Each row was made from one path, in order. Every step used is in the known rows, and no mark comes twice. Write each row's path.
Known rows
G > H > S > T > P > F: [ -5 -12   1  -9   6  -1  -8 -11   1  14   4  10  -9   4  -5  -5   9 -12
  -1   8   1   1   9   2 -10   7  -9   6   1  19   9  -8  -4   3  16   1
   4  19   5   3  -1   1  -3   6 -13  -5   2  -7  -5   0]
U > Z > S: [  3   2  -3  -1  -7   7  -2  -4   6   5  -8 -11   0  -7   6   0  -4   2
   3  -9  -7   5   6   6  -7   5  -7  -4   2  -6  -8  -5   2  -5  -8   5
 -14  -7   2  -4   0   7   4   5 -13  -3   2   2 -11   3]
N > K > H > S: [ -5   3   0   2  23  15 -13  -4  -7  -7  -7   5 -10  -7   6  -4   3   8
   1  11   0   8   5   5  -9   3  -8  12   5  19  -4  -6   3  -9   8  -1
   2  10   1   5   0  15   0   0  -8   3  -8  -1 -21   2]
Z > S > T > P > F: [  1 -10  -2 -10 -15   0  -7  -3   7  17  -1   5   2   2 -14   2  12  -6
   4  -2  -1  -7   6  -1  -4   0 -14  10  -4  -7   2   0  -3   2   4   5
  -4   4   4   2   3  -9  -4   7  -8 -10   6  -4  -3   1]
N > K > H: [-6  2 -2  0 13 11 -3 -1 -4  0 -4 11 -4  1  2 -8 -8  4  0  7 -1  4  0  1
 -3 -1 -5  6  2 12 -2 -2  1 -8  4 -2  4  0  1  8  4  9  1  0 -6 -1 -7 -2
 -8 -1]
G > T > S > Z: [-14 -11  -2   2 -20  13  14  18  -1   6   8   6  -6  -2   1 -13   3  -4
  -4  -1  -4   4   0  -2   4  -1  -3  -7   5 -10  14  -9 -17  -9   6   6
 -12   4   3   4   0   8  -2   1 -34  -2  -8   1  -4  -3]
M > H > G > T > S: [ -6 -12  -1   1 -15   1  14   1   8  10  13   4  -4   2   3  -4 -10  13
   0   2  -4  -1   3   3   8  -6  -8   2   4   1   4  -4 -11 -14   9   3
   2   4   0   9   0  14  -2  -4 -27  -2   1   9 -23  -8]
P > T > G > H: [ -8 -10  -3  -2   3 -11   3   7   9  15   6   3  -2  19  -1 -21 -19  -9
  -6  -3  -7   0  -1  -5   2  -5   0  -7  -1   7   3  -7  -3 -15   2  -1
  10   2   6   0   2   5   0   3 -19  -8   5   9   1   1]
L > T > G > H: [ -6 -12  -2   0   8  -7   4  -3  -5  17   2   8  -4  17  -2 -14 -21  -6
 -10  -5  -3   2  -7  -3   1  -4   4   0   1   4   0  -4  -8 -15   3   2
   6   3   3   1   2   3  -1   6 -22   0  -1   6 -11  -2]
T > P > F: [ -5  -2   0  -4 -10  -5  -7   5   1   9   1   2  -1  -4  -4   2  -8 -13
   6  -3   7  -8   3  -3  -9  -1  -1   8  -1  13   1   4  -3   3  11   0
   3   5   2   3   4 -17  -1   6  -1  -8   9 -16   2  -3]
H > G > T: [ -2  -5   0   4 -10  -2   6  -2  -1  12   2   4   5  -3  -5  -6  -8   3
  -5  -1   2   1   0   0   9  -9  -7 -10   0  -4  -6   6 -13  -3   2  -5
   1  -9   1   6  -4   6  -4   0 -27   0   0  -2 -12   2]
K > N: [  3  -4   3  -4 -10   5  -7  -1   1   4   3  -1   2 -10  -5  -1  13  -3
  -5   5   2  -4   2   2  -5  -2   3  -6   2  -7   6   3  -1  -6  -3  -4
   0   4   1  -4  -1  -5  -2  -3  -9   4  -6   7   0   2]
M > P: [  1   5  -2  -2  -5  -1  -7   7  -2   1  -5  -4   2  -3   2  -5  -2 -13
   5  -1   5   3  -1  -3   5  -3  -3   4   3  -3   5   0  -4   2   4   4
   1   5   1   4  -1   4  -1  -5  15  -4   3   4   5  -3]
K > H > G: [ -2   5  -1   1   8 -10  -2 -12   3   7   1   8   2  -1   2  -8 -18  15
  -2  -1  -3   1   3   7   6  -5  -7   2   1  10  -8   4   1  -6   3  -4
  10   4   2   7  -1   9   3   0  -1   6  -2   4 -16   1]
G > T > P: [ -7 -12   1   3  -8   4  -2  11  -6  12  -4  -2   1  -2  -9  -7   4 -10
  -5  -2  13  -1   2  -8  -1 -11   3 -10   1  -2   8  -4  -9   4   9  -1
   0   0   0   4   2  -6  -8   2 -24  -7   0  -8   4   1]
U > Z > S > T: [  7  -4  -4  -6  -8   5   6 -11   6  15  -4  -5   2   5  -4  -2   8  -2
  -1  -3 -10   5   5   7  -3   4 -13  -5   0 -16  -2  -6   3  -2 -10   3
 -17  -7   4  -3  -2   9   0   5 -11  -4  -4   9  -9   4]
S > Z: [ -4   4  -3  -1 -11   5   7   5  -4   1   4   5  -1  -4   2  -7  -8 -10
   3  -4  -5   5   3   1   3   3   1  -5   1  -1   5  -2  -4  -5   1   3
  -8   5   2   3  -1   4   2   2  -9  -1  -1  -3   3   1]
Z > S > T: [  7  -9  -3  -5  -5   3  -1  -9   8   8   0   0   2   7  -9   1  21   8
  -4   2  -6   1   4   3   5   1 -14   0  -2 -19   3  -5   1  -1  -6   4
  -6  -2   3  -1  -2   6  -4   0  -6  -1  -1  11  -4   4]
P > T > G: [ -3  -4  -3   0  -1 -12   3  12   6  13   5  -4   2  16  -7 -10 -10 -11
  -1  -6  -3  -4  -4  -4   3 -11  -3  -2  -2   0  -3   2   1 -11  -1  -3
   3   0   5  -1   2   0  -2   2  -4  -8   4   9  -3   1]
N > K > H > S > T: [ -1  -3  -1  -4  21  14  -5 -12  -7   2  -2  10  -8   5  -3  -6  16   4
  -3  16  -4   9   4   6  -4   2 -15   8   3  12   2  -7   4  -4   5  -3
  -1  10   3   7  -3  17  -3  -1  -5   2 -15   5 -18   2]
Z > S: [  1  -1  -2   0  -4   4 -10  -1   7  -1  -6  -6   0  -5   1   3   7  11
   1  -3  -4   1   5   2   1   2  -7   3   0 -10  -2  -4  -1  -6  -3   6
  -2  -3   1  -2   2   4   1   0  -9   0   3   6  -7   3]
U > Z: [  1   4  -1   0  -3   2   7  -2  -1   6  -2  -6   0  -2   6  -4 -13  -8
   2  -5  -2   4   1   4  -7   3  -1  -6   2   3  -4  -2   2  -1  -5  -1
 -11  -4   2  -2  -1   3   3   5  -4  -3  -2  -3  -4   1]
Z > S > T > G > H > K: [ -5  -8  -1  -9   6  11  -4 -10 -10   8  -2  16   6   3  -4 -11  -9   9
  -5   4 -11  10   1   4   0  -2 -17   7   0   8  11 -10  -2  -7   2  -1
   3   0   6   4   0  23  -1   5 -41  -8   4  13  -6   2]
N > K > H > S > Z > U: [ -9   5  -4   2   8  12 -12  -4 -15  -9  -6   9 -16  -1   8 -11  16  15
   0   3  -7  17   5   6   1   9 -14   2   9  22   3  -4  -6 -10   8   7
  -5   9   2  12   2  10   1   1 -26   7  -8  -7 -24   6]
M > H > G: [  4   3  -2  -3  -4  -8   5 -15   3   5   8   6   1   0   6   2 -20  10
   5   0  -5   1   5   7   6  -1  -3   1   0  12  -4   3   2  -9   4   0
   7   4  -1   6  -1  11   2  -4  -1  -2   7   5 -14  -4]
G > H > S: [ -3  -3   1   0  15   5  -8 -10   0  -4  -2   0  -9  -2   9  -5   3   3
  -4   6  -3   9   7   4  -6   9  -1   0   3  17   4 -11  -3  -4   8   3
   5  13   2  -1  -1  13   1   1 -16   4  -1   2 -10   3]
S > T > G: [  2  -4  -1  -7   2  -4   8   3  -7  15   6   9   7  11  -9  -7  -7  -6
  -4   1  -3   0  -4  -1  -1  -7  -8  -1  -4  -1   7   4   7  -5   1  -4
  -1   0   4   1  -1   5  -1   0 -11  -5  -2  11   0   1]
P > T: [ 0 -5 -2  2 -6 -9  1  2 14  8  3 -7 -3 16 -6 -6  9 -9 -1 -2 -2 -4  1 -2
  6 -5 -3 -3 -1 -9 -3 -2 -4  0 -4 -2  1  2  3 -1  0 -3 -5  1 11 -6  1  3
  0  1]
T > G: [ -3   2  -1  -2   4  -3   1  11  -6   5   3   3   5   1  -2  -6 -19  -1
   0  -5  -1   0  -4  -2  -3  -4   0   3  -2   7   0   4   6  -9   3  -1
   1   0   2   0   2   2   3   0 -16  -3   3   5  -4   1]
H > G: [  0   6   1   1  -1  -6   1  -6  -1   0   3   5   4  -9   2   2 -17  11
   2  -3   1  -1   0   4   5  -4  -8  -2   0   7  -6   9  -4  -4   2  -3
   3  -1   0   4  -2   6   1   0 -13   4   3  -1  -8   1]
S > T > G > H > K: [ -6  -6   0  -9  12   8   4  -8 -16  10   4  21   5   7  -5 -13 -16  -3
  -5   8  -6   9  -3   2  -2  -4  -9   4   1  16  14  -5  -2  -2   5  -7
   5   4   6   6  -2  19  -3   6 -34  -8   0   8   1  -1]

Which path is each row?
[  2  -5  -2  -6  -6   5  -1  -4   0  16  -8  -8   2  -3  -6  -2   2  -5
   0  -7   3   2   6   3  -8  -2 -11  -8   2  -7   5  -8   3   1  -2   3
 -15   0   4  -1   1   4  -3   7 -23  -8   0   1   0   5] : U > Z > S > T > P
[  0  -1   0  -4   0  10   0 -13  -7  -2   3   6  -1   0   5   2  -7   2
   5   7  -5   8   5   5   2   0  -2  14   2  15   4  -7   0   2   3  -1
   5   7   0   8   0  13  -3  -1   2 -10   5   3  -7  -7] : M > H > K
[ -5  -6  -3   4  -3  -6   3  -9   3  17   0   9   3   5  -5 -15  -9   9
  -9   1  -2   3   4   4  10  -7  -5  -6   1   1  -8   1  -8  -5   3  -5
   7  -3   3   9  -3  10  -3   0 -14   3  -5   3 -18   2] : K > H > G > T
[ -8  -9   2  -6  -2   5 -10   0  -2  12   7   9   2  -1  -6 -19  -8  -9
  -8   6  -5   1   1   0  -5  -9  -4  -2   4   9  12  -4  -9 -13   1 -11
  10   6   7   0   0   7  -6   4 -36  -9   0  12   1   1] : P > T > G > H > K > N
[-10 -15   1   3 -10   8   8  13   6   5   5  -1  -6   4  -1  -6  10   5
  -7   3   1  -2  -2  -3   2  -5  -4  -2   4 -10   9  -6 -14  -4   4   3
  -5   1   1   2   1   2  -4   0 -26   0  -6   4  -8  -4] : G > T > S
[-16 -13  -3   3 -22   5  11  14  -4   3   4   2 -11   7  -1 -13  24  11
  -7  -4  -7   6  -3  -2  10   1 -11 -10   7  -8  15  -6 -22  -6   4  11
 -11  -2   1   9   2   0  -4   1 -43   4  -5  -2 -12   0] : G > T > S > Z > U
[  3  -6  -3  -7  -2   0  -1   1   1  13   1   5   7   9  -9  -5   0   6
  -3  -3  -6   1   0   1   0  -4 -13   2  -4 -11   4  -1   7  -9  -3   2
  -5  -2   5  -1   0  10   0   1 -21  -5   1  17  -7   5] : Z > S > T > G
[-15  -7  -2   3 -24   0  10   9  -6   4   8   7  -7  -1   0 -10   7  21
  -4  -8  -6   6  -2   2  15  -2 -19 -12   8  -1  11   3 -26 -10   7   8
  -9  -2   2  12   0   6  -3   1 -55   7  -3  -4 -20   1] : H > G > T > S > Z > U
[-12   0   0  -1 -10  11   8  15  -1  -5   9   5  -7  -8   8  -4  -5   5
   4  -1  -5   2   0   3   0   3  -5   1   5   0  13  -5  -9 -11   6   8
 -11  12   2   2   1   6   3   1 -23   2  -5   2   0  -2] : T > S > Z
[-12  -1  -3  -2   5   0  -5   0 -15  -1   0   8 -10   3   8 -16  -4   8
  -6  -7 -11  16   4   2  -1  11  -7  -5   6  26  11  -6  -6 -15  10  10
   0  11   4   6   2  13   5   2 -48   6   4   1 -17   8] : T > G > H > S > Z > U
[  3  -7  -1  -3  19  -1  -5 -17   1   9   1   4  -7  14  -5  -7  23   5
  -7  11  -6   6   7   8   3   3 -10   6   0   3   0  -9   8   0   2  -1
   2  18   4   2  -5  13  -3  -1   8   5 -11  12 -16   4] : K > H > S > T
[-12 -10  -1   4  -3  -1   6   0   6  11   5   7  -3   4   0 -13  -7  20
  -8   2  -2  -1   1   4   9  -7 -11   2   4   1   1  -3 -12 -11   7   0
   5   4   3   9   0  12  -2   0 -27   6  -8   7 -23  -3] : K > H > G > T > S
[-13  -5  -3   0 -14   3  10  16  11   3  13  -2  -9   9   1 -11   3  -5
   2  -4  -7  -1   0   0   5  -2  -7  -2   5  -9  10  -8 -14 -12   2   6
  -9  13   4   0   1   3  -2   2 -13  -4  -4   7   0  -3] : P > T > S > Z
[ -6  -4   1   4 -10  -3   1   4  -8  14  -2   3   6 -12  -9  -5 -13   1
  -3  -5  14  -2   2  -3   4 -15  -4 -12   3   6   2   6 -14   0  12  -5
   2   0   1   7  -1   0  -7   2 -38  -4   4  -8  -5   2] : H > G > T > P
[ -5   2  -3   0 -13  -3   2   1  -7  -1   0   4  -6   6   1  -7  12   8
  -1  -7  -6   8   0   0   9   5  -6  -9   3   2   7   2 -10  -2   0   8
  -7   1   1   7   1  -4   1   1 -19   4   1  -6  -2   5] : S > Z > U
[  1  -6   0  -6   2  -1   3   0  -7   9   1   5   2   4 -13  -2   6  -8
  -3   2  11  -3   1  -2  -1  -9  -5  -6   0  -2  13  -2   0   7   6  -2
  -1   7   1   3   0  -4  -7   2 -11  -5  -2   0  12   0] : S > T > P
[  1   1  -3  -2  -2   8   1  -6  -1  -2   8   1 -10  -1   9  -4   0  -4
   5   2 -10  11  13   8  -1   9   2   5   2  10   4 -12   5 -10   9   9
  -5  21   2   3  -2  16   3  -3  -2  -2   2   5 -15   0] : M > H > S > Z
[  2  -4   1  -5  14   0  -1  -1 -10   8   6   3   1   6  -7  -4   4  -3
  -3   4  -2   4  -1   3  -5  -3 -11   5  -1   5   4  -1  10  -5   5  -2
  -3  10   5  -2  -4  11  -3  -1 -16   0  -4  12 -14   5] : H > S > T > G
[ -2 -12  -4  -9   4   2   1  -4   4  15   0  12   3  11  -5 -13  -7   7
  -8  -1 -10   4   3   1  -1   1 -11  -2  -2  -4   9  -8   2 -14   1   4
   3  -2   6   1   2  15   2   3 -34  -4   3  19  -6   5] : Z > S > T > G > H
[ -9  -9  -1   0 -12 -11  -4  -4   4  27   1  10   1   2 -10 -14 -18  -4
  -3  -2   3  -5   6   0   2  -8  -7   3  -1  12  -7   6 -11  -2  13  -5
   9   3   4  12   1  -5  -3   6 -17  -6   4 -12 -19  -3] : K > H > G > T > P > F
[ -8  -1   1  -1  19   2  -7   1  -6   2   0   5  -5  -1   8 -10 -16   2
  -4   1  -3   8   4   2 -10   4   0   3   2  23   4  -9   4 -13  11   2
   6  11   4  -1   1  16   4   1 -33   2   3   7 -15   4] : T > G > H > S
[  0   0   4  -4  -7  16 -13  -6 -13  -3   2   5   3 -20  -5   0  12  -1
  -1   9   2   1   1   4  -5  -5  -3   3   4   4   9   3  -5   1  -3  -9
   1   5   1   0  -2   2  -5   0 -19  -1  -5   2   0   1] : H > K > N
[-10   2  -2  -2  10   7  -2   5 -11   1   4  11  -5  -7  11 -16 -22  -5
  -3  -2  -8  13   6   4  -7   7   1  -3   3  22   9  -9  -1 -18  13   4
   0  16   6   1  -1  19   7   2 -42   0   1   5 -10   5] : T > G > H > S > Z
[ -5  -4   5  -7  -1  16 -13 -13  -9  -1   2  13   0 -15   1  -8   5   0
  -6  12  -3   5   4   4  -7   1   0  -1   6  10  15  -5 -10  -3   2  -7
   7   7   3   2  -1   8  -3   2 -32  -1  -5   2   2   0] : G > H > K > N
[ -3 -11  -2  -2 -25  -9   5  -6   4  26   8   9   0   1  -6  -5 -20 -10
   4  -2   3  -4   9  -1   2  -6  -3   4  -2  12  -4   3 -10  -4  16  -1
   7   4   2  11   1  -3  -4   2 -17 -13  13 -10 -17  -7] : M > H > G > T > P > F
[-9 -9  0  1 -6 -3  6 12 17  2  8 -8 -8 12 -2 -4 11  4  0  0 -2 -7 -3 -1
  2 -5 -8  4  4 -7  6 -6 -9 -7  0  2 -1  9  3 -1  2 -1 -5  0 -3 -3 -3  8
  1 -4] : P > T > S
[ -8  -2  -2   3   3   7   1  -4  -5  12  -3  15   1  -4  -2 -14 -15   6
  -5   6   1   5   2   1   4 -10 -10  -3   2   9  -6   4 -11  -9   7  -8
   4  -9   2  13  -1  15  -3   0 -29   0  -8  -4 -22   0] : N > K > H > G > T
